Each row was made from one path, in order. Every step used is in the known rows, and no mark comes twice. Write each row's path.
(in the rows, 128 means zero)
Known rows
s w x p m: [ 94  68 136 156 103 139  75 195  99 139 144  28 139 139 118 184 167  94
  69  96 106 159 104 137 175 174 107 141 223 132  78 140 104 101 155 136]
h b k x: [ 48  78 147 127 179  82 136  96  44 132 132 113 132  88 108  98 122  95
  90  87 151 108 123  99 101  98 132  90 112 108 126 132 195  89 130 155]
c p x k b d: [ 79 111 174 165 144 106 129  97 119 155 127  56 117  98  70 127 115  49
  90 130 143  90  56 107 144  70 122 134 106 105 177 106  84  87 124 117]
d b k: [108 142 158 109 204 107 121 103  71 174 135 128 120 112 142 101 114 108
  89  96  94 120 104 124 100 130 132 117 146  92 137 173 134 121 125 102]
b k x w s e: [102 111 136 110 149 123 111  98  47 141 214  33  71  64  98 111 132  75
  65  99 137 146 100 110 135  64 103 138 155 105  95 127 135  93 145  98]
x p m: [107 112 124 129 124 150  91 159 152 154 135  70 133 150  99 195 142 102
 111  95 132 130 113 126 156 167 113 139 192 126  91 105  96 113 143 146]
l s w: [122 116  72 139 137 115 109 106  68 136 122 104  96  96 133 121 156  85
 104 112 107 133 116 136 120 113 103 156 104  99 103 118 120 109 108 107]
x k b: [ 93 127 110 135 117 106 107 132 124 125 156  80  82  99 126 132  98  75
 108 144  97  97 117 101 123  89 107 126 121 128 130  98 138  93 112 110]
f x k: [ 90 165 119 137  68 106 112 132 148 147 145  84 123 129 108 119 108  94
 120 122 124  79  85 129 126  98 101 150 106 119 123  91 112  95 120  99]
x w s l: [145 132 119 110 122 152 120 129 127 138 167  41  88 102 153 136 104 101
 117 141 116 134 103 124  98  91  94 119 147 114 121 122 104 142 132  87]
x p c: [104 109 134 172 112 137 135 132 163 161 113  85  91 156 130 171 142  95
 130 118 106 126 117 119 162 160 113 114 160 135 107 118  98 114 150 150]
h b d: [112  90 144 141 197 142 121 102 124 146 149 129 157 132 140 123  98 131
 109 151 148 119 116 126 110  99 118  92 101 119 124 118 150 117 113 146]
x w s: [141 155 135 114 135 153  89 133 128 123 188  72  76 106 113 157 137 125
 127 148 124 128 118 141 123 107 103 143 140 107 120 132 132 120 133  87]
w s e: [129 100  99  87 131 151 144  90 109 119 175 101  83 112 139 117 114 130
  85 136 109 138 119 111 124  67  92 152 151 137  87 113 105 114 119  87]
m p c: [139 135 141 143 158 107 174 141 137 108  77 123  82 172 116 144 134 113
 163 129  99 135 104 130 135 169 107 120 108 144 140 133 135 136 127 117]
f x: [107 164 122 126  97 117 144 127 132 146 136 134 132 130 121 122 126 125
 130 122 152  95 106 143 128 106  95 149 116 129 104  91 119 126 123 124]
h b k: [ 86  93 136 123 222 108 126  85  81 147 115 126 140 104 124 122 112 115
 106 117 129 125 120 121  68 115 144  84 121 102 131 145 169 109 109 135]
e s: [135 133  95 132 116 118 136 122 110 144 143 114 125 135 135 130 145 142
 118 158 123 107 134 137 104 150 102 124  78 109 111 103 138 126 143 141]
h b: [111 108 122 126 177 126 123 111 122 131 129 142 147 135 132 129 122 134
 128 136 126 115 144 118  92 115 117 119 129 126 126 111 150 117 121 147]
p x k: [ 89 122 149 164 105 104 107 127 141 146 117  76 135 119  61 130 141  79
 126 115 122 127  86  99 144 137 136 131 135 107 184 125  97  94 138 111]
f x k b d: [ 74 145 127 149 102 116 121 117 121 154 183  75 103 101 125 118  66  72
  89 148 144  66  69 118 137  54  79 120  84 124 101  69 129  89  94 105]
e s w x k b: [ 85  88  89 165  87  85 105 163  54 124 177  23  88  93 149 122 138  83
  56 170  68 106 115 122 121 118  76 125 100 118  97 105 156  81 140 115]
w x: [120 100 169 143  98 116 119 173 107 122 138 133 132 122 141 122 135 152
 101 121 126 164 127 123 147 150 124 131 133 148 125 161 142 109 142 122]
e s w x k: [107  88 101 173  68  96  96 168  79 136 159  22 120 119 145 116 150 103
  63 153  67 126 100 133 124 150 102 129  97 108 117 136 139  85 156 110]
c p: [132 138 142 117 132 127 147 107 131 131 103 119 132 130 121 122 137 122
 114 115 132 109 112 151 119 103 127 165 119 123 146 133 100 123 139 128]
p x k b d: [ 71 104 158 176 138 106 110 113 115 153 151  67 118  92  80 133 104  53
  98 142 137 111  77  87 150  93 116 102 115 110 160 103 116  92 110 119]
e s l: [141 109  81 129  99 117 167 113 112 156 122  88 137 126 178 107 117 122
 111 149 122 111 121 115  77 135  90  99  88 123 109  89 112 148 142 140]
b k x w s: [ 79 126 159 117 136 105 104 116  53 122 194  43  60  57  86 123 134  86
  88  98 139 123  91 120 130  91 121 119 124  87 122 152 171  93 136  94]
p m: [114 117 121 107 136 147 108 145 128 124 144  95 141 142  70 164 156 140
 131 114 129 128 114 130 144 154 123 127 168 113 117 110 118 138 123 132]
d b k x w: [101 164 173 131 181  96  84 140  52 181 183  82 115  94 110 100 146  70
  95  78 121 122 111 123 135 120 115 135 152  81 143 153 148 102 165 126]
x f: [121 135 113 140 136 147 126 122 115 109 125  91 141 115 120 137  93 120
 115 131 126 129 121  95 126 107 129 126 107 114 134 101  93 106 112 120]
d b k x p m: [ 50 106 163 111 161 104  93 148  63 187 153  58 117 119  97 139 143  65
  62  33 117 111  88 103 161 150 105 136 202  92  97 137 129  83 159 135]
k b d: [114 105 136 140 160 132 134 112 104 134 166 116 110  99 147 125  89 101
  94 156 146 114 118 114 134  83 109  99 107 135 100 103 146 123 100 135]

Which path is each row?
[ 65 123 168 110 165  78 134 114  41 159 148 119 115  97 128  72 124  92
  76  64 111 107 104 105 134 111 119 122 136  95 133 162 162  99 148 119]	d b k x
[158 170 171 129 168 110 117 149 124 115 132  79  78 125  67 170 141  88
 152 132 139 148  89 133 124 142  92 159 137 112 167 137 125 115 139  70]	m p x w s
[105  89 126 167 114 131 110 159  64  97 135  46 146 105 143 127 116 108
  72 135 102 152 111 107 149 112 121 127 133 124 117 136  99  99 129 112]	s w x f
[141 206 130 147 111 134  95 152 144 164 179  97 137 127 104 151 142 105
 147 136 165 106 113 165 129 118  91 159 133 115 114  84 107 125 143 128]	f x w
[118 125 139  99 143 144 129 127 129 126 118  86 145 141  61 153 167 133
 119 105 135 104  97 151 139 129 124 162 158 110 130 114  88 134 135 132]	c p m
[125 149 147 150 105 117  95 164 112 132 181  81 123 111 100 128 156  95
 132 109 159 126 134 127 163 118 111 145 140 117 135 109 142 111 166 152]	k x w
[115  94 165 166  81 123 102 190 132 148 132 105 121 133 168 154 125 117
  82 100 131 164 122 116 155 159 113 142 158 160 101 153 124  84 160 130]	w x p
[121  86 109 160  95 107 127 155  59 130 151  71 132 123 158 116 168 132
  75 158  99 138 121 149 121 157  98 130 105 117  96 134 145 112 160 132]	e s w x
[ 37  78 158 176 111  87 151 113  90 159 111  60  77 106 107 140 150  59
  91  68 123 120  87  96 165 143 133  89 145 116 104 138 136  88 159 159]	b k x p c
[ 81  88  90 165  98  82  80 162  43 121 159  58  58  61 141 121 132  52
  60 120  77 131 104 105 135  97  76 153 102 122  99 119 150  58 103  79]	l s w x k b
[111 132 174 144 136 111 155 100 124 146  82 120 148 127  64 128 173 102
 133 104 152 117  96 134 134 121 137 164 136 113 182 130  78 123 154 132]	c p x
[ 67  98 154 135 127  85 144 108  52 129 130 100 117  82 102  95 129  92
  91  78 147 124 103 105 136 112 146 104 113 109 124 151 170 101 134 136]	b k x
[100  92 110 166  80  96  70 162  68 128 138  58  90  83 133 117 148  75
  66 104  79 149  87 115 142 124 103 155  99 106 119 148 131  60 120  78]	l s w x k
[ 80 150 174  98 173 103  93 121  40 156 205  59  61  71 110  97 134  88
  75  86 105 107  92 118 128  90  94 139 145  74 124 166 166  92 149  80]	d b k x w s
[152 119  74 125 133 137 117 101  95 154 146 146 102 102 136 117 139 102
  96 107 133 159 128 105 125 100  87 172 109 129  90  89  89  95 111 109]	l s e
[ 46  83 150 132 120 108 107 141  77 153 137  47 119 105  73 165 146  71
  72  47 152 128  86 104 162 149 133 110 180 103  90 125 138  82 146 148]	b k x p m
[110  79 142 174  98 122  96 180 101 143 134  59 123 128 172 149 142  82
  66 108 104 161 117 133 158 147 112 143 180 147  88 156 117  89 162 134]	s w x p
[177 181 171 164 176 105 109 167 140 142 113 101 131 146  68 174 153  76
 175 122 160 161 107 140 126 172 114 156 137 126 184 129 105 128 151 114]	m p x w
[ 75 133 151 148 124  87 136 110 118 142 111  69 105 100  63 134 139  52
 110 121 127  84  86 107 132  83 115 160 127 111 183 100  90  91 136 113]	c p x k b
[ 60 127 154 118 170 100 130 107  30 144 144  80 126  87 123  77  90  83
  68  69 111 107  96  73 133  87 121 120 114  79 138 129 127  78 133 114]	d b k x f
[117  78 109 179  83 113 107 171  83 159 144  46 117 132 180 154 157  96
  58 137 103 142 121 144 134 167  87 144 134 130  73 129 127  91 175 146]	e s w x p
[ 86 107 136 155  74 108 122 151 121 144 140  96 110 124 136 132 131  80
  97  81 147 120 125 105 170 119 104 144 148 139  97 110 132  80 168 159]	k x p
[130 141 155 154 134  80 126 151 145 128  83  87 114 147  70 136 114  63
 142 110 119 138  75 102 131 158 119 145 111 125 194 131 113  96 129  87]	m p x k
[ 96  88 138 169  85 105  85 173  96 119 141  36 126 114 135 116 133  87
  75 128  74 144  97 126 148 126 124 130 146 123 132 160 127  90 141  96]	s w x k
[ 62  92 142 175  69 106 146 142 130 145 128  72  84 143 117 143 156  77
 118  88 123 109 114 101 194 143 104 123 153 138 101 108 122  90 170 168]	k x p c
[113  86 144 155 110 113 116 168  73 115 134  80 133 116 144 115 151 118
  84 129 102 158 118 140 145 136 125 133 155 136 113 164 135 118 147 121]	s w x
[ 81  86 120 164 101  90  97 167  70 112 165  36  92  90 143 120 120  66
  67 146  70 125 108 112 143  97 101 130 148 136 115 134 145  83 128 100]	s w x k b
[103 137 162 154 147 102  95 138  68 150 166  64 118  79  88 124 147  70
 109  89 161 136 111 125 135 122 143 112 129  96 136 141 154 103 154 136]	b k x w
[102  71 104 160  92 128  89 193  84 156 159  12 133 144 129 188 186 109
  56 127 100 141 109 150 150 197  82 140 170 116  59 113 112 101 172 149]	e s w x p m
[ 80 118 158 149 200  98  95 120  65 150 173  78 135  85  93 128 142  78
 108 100 162 123 126 123 102 110 124 101 129  94 135 126 181  95 152 159]	h b k x w
[ 86 147 118 127  92 142 106 159 151 171 149  76 134 152  88 188 141 101
 111  86 160  98  91 142 156 145  87 157 183 128  67  68  84 107 139 138]	f x p m
[ 71 164 104 136  85  94 123 133 121 140 168  86  90 103 116 125  94  72
 112 137 124  61  98 118 124  73  74 145 109 130 102  56 130  89 101 101]	f x k b
[162 141 108 106 146 168  96 118 121 138 214  65  86 108 124 148 132 110
 103 145 119 153 127 131 128  77  83 160 168 123  97 107  88 119 137  88]	x w s e
[145 169 180 161 152 130 109 127 139 166 123  83 153 128  51 157 191  86
 145 117 169 127 101 155 132 131 130 174 154 103 191 126  64 128 173 139]	c p x w
[106 136 156 152 144 129 152  95 111 130  82  79 158 114  60 138 136  97
 124 106 156 118  88 103 135 101 136 162 110  99 184 103  42 103 143 127]	c p x f
[141 176 104 107 113 151 108 113 123 157 225  68  87 111 116 140 129 103
 105 141 146 117 103 146 124  58  54 185 155 128  70  71  81 116 133  84]	f x w s e
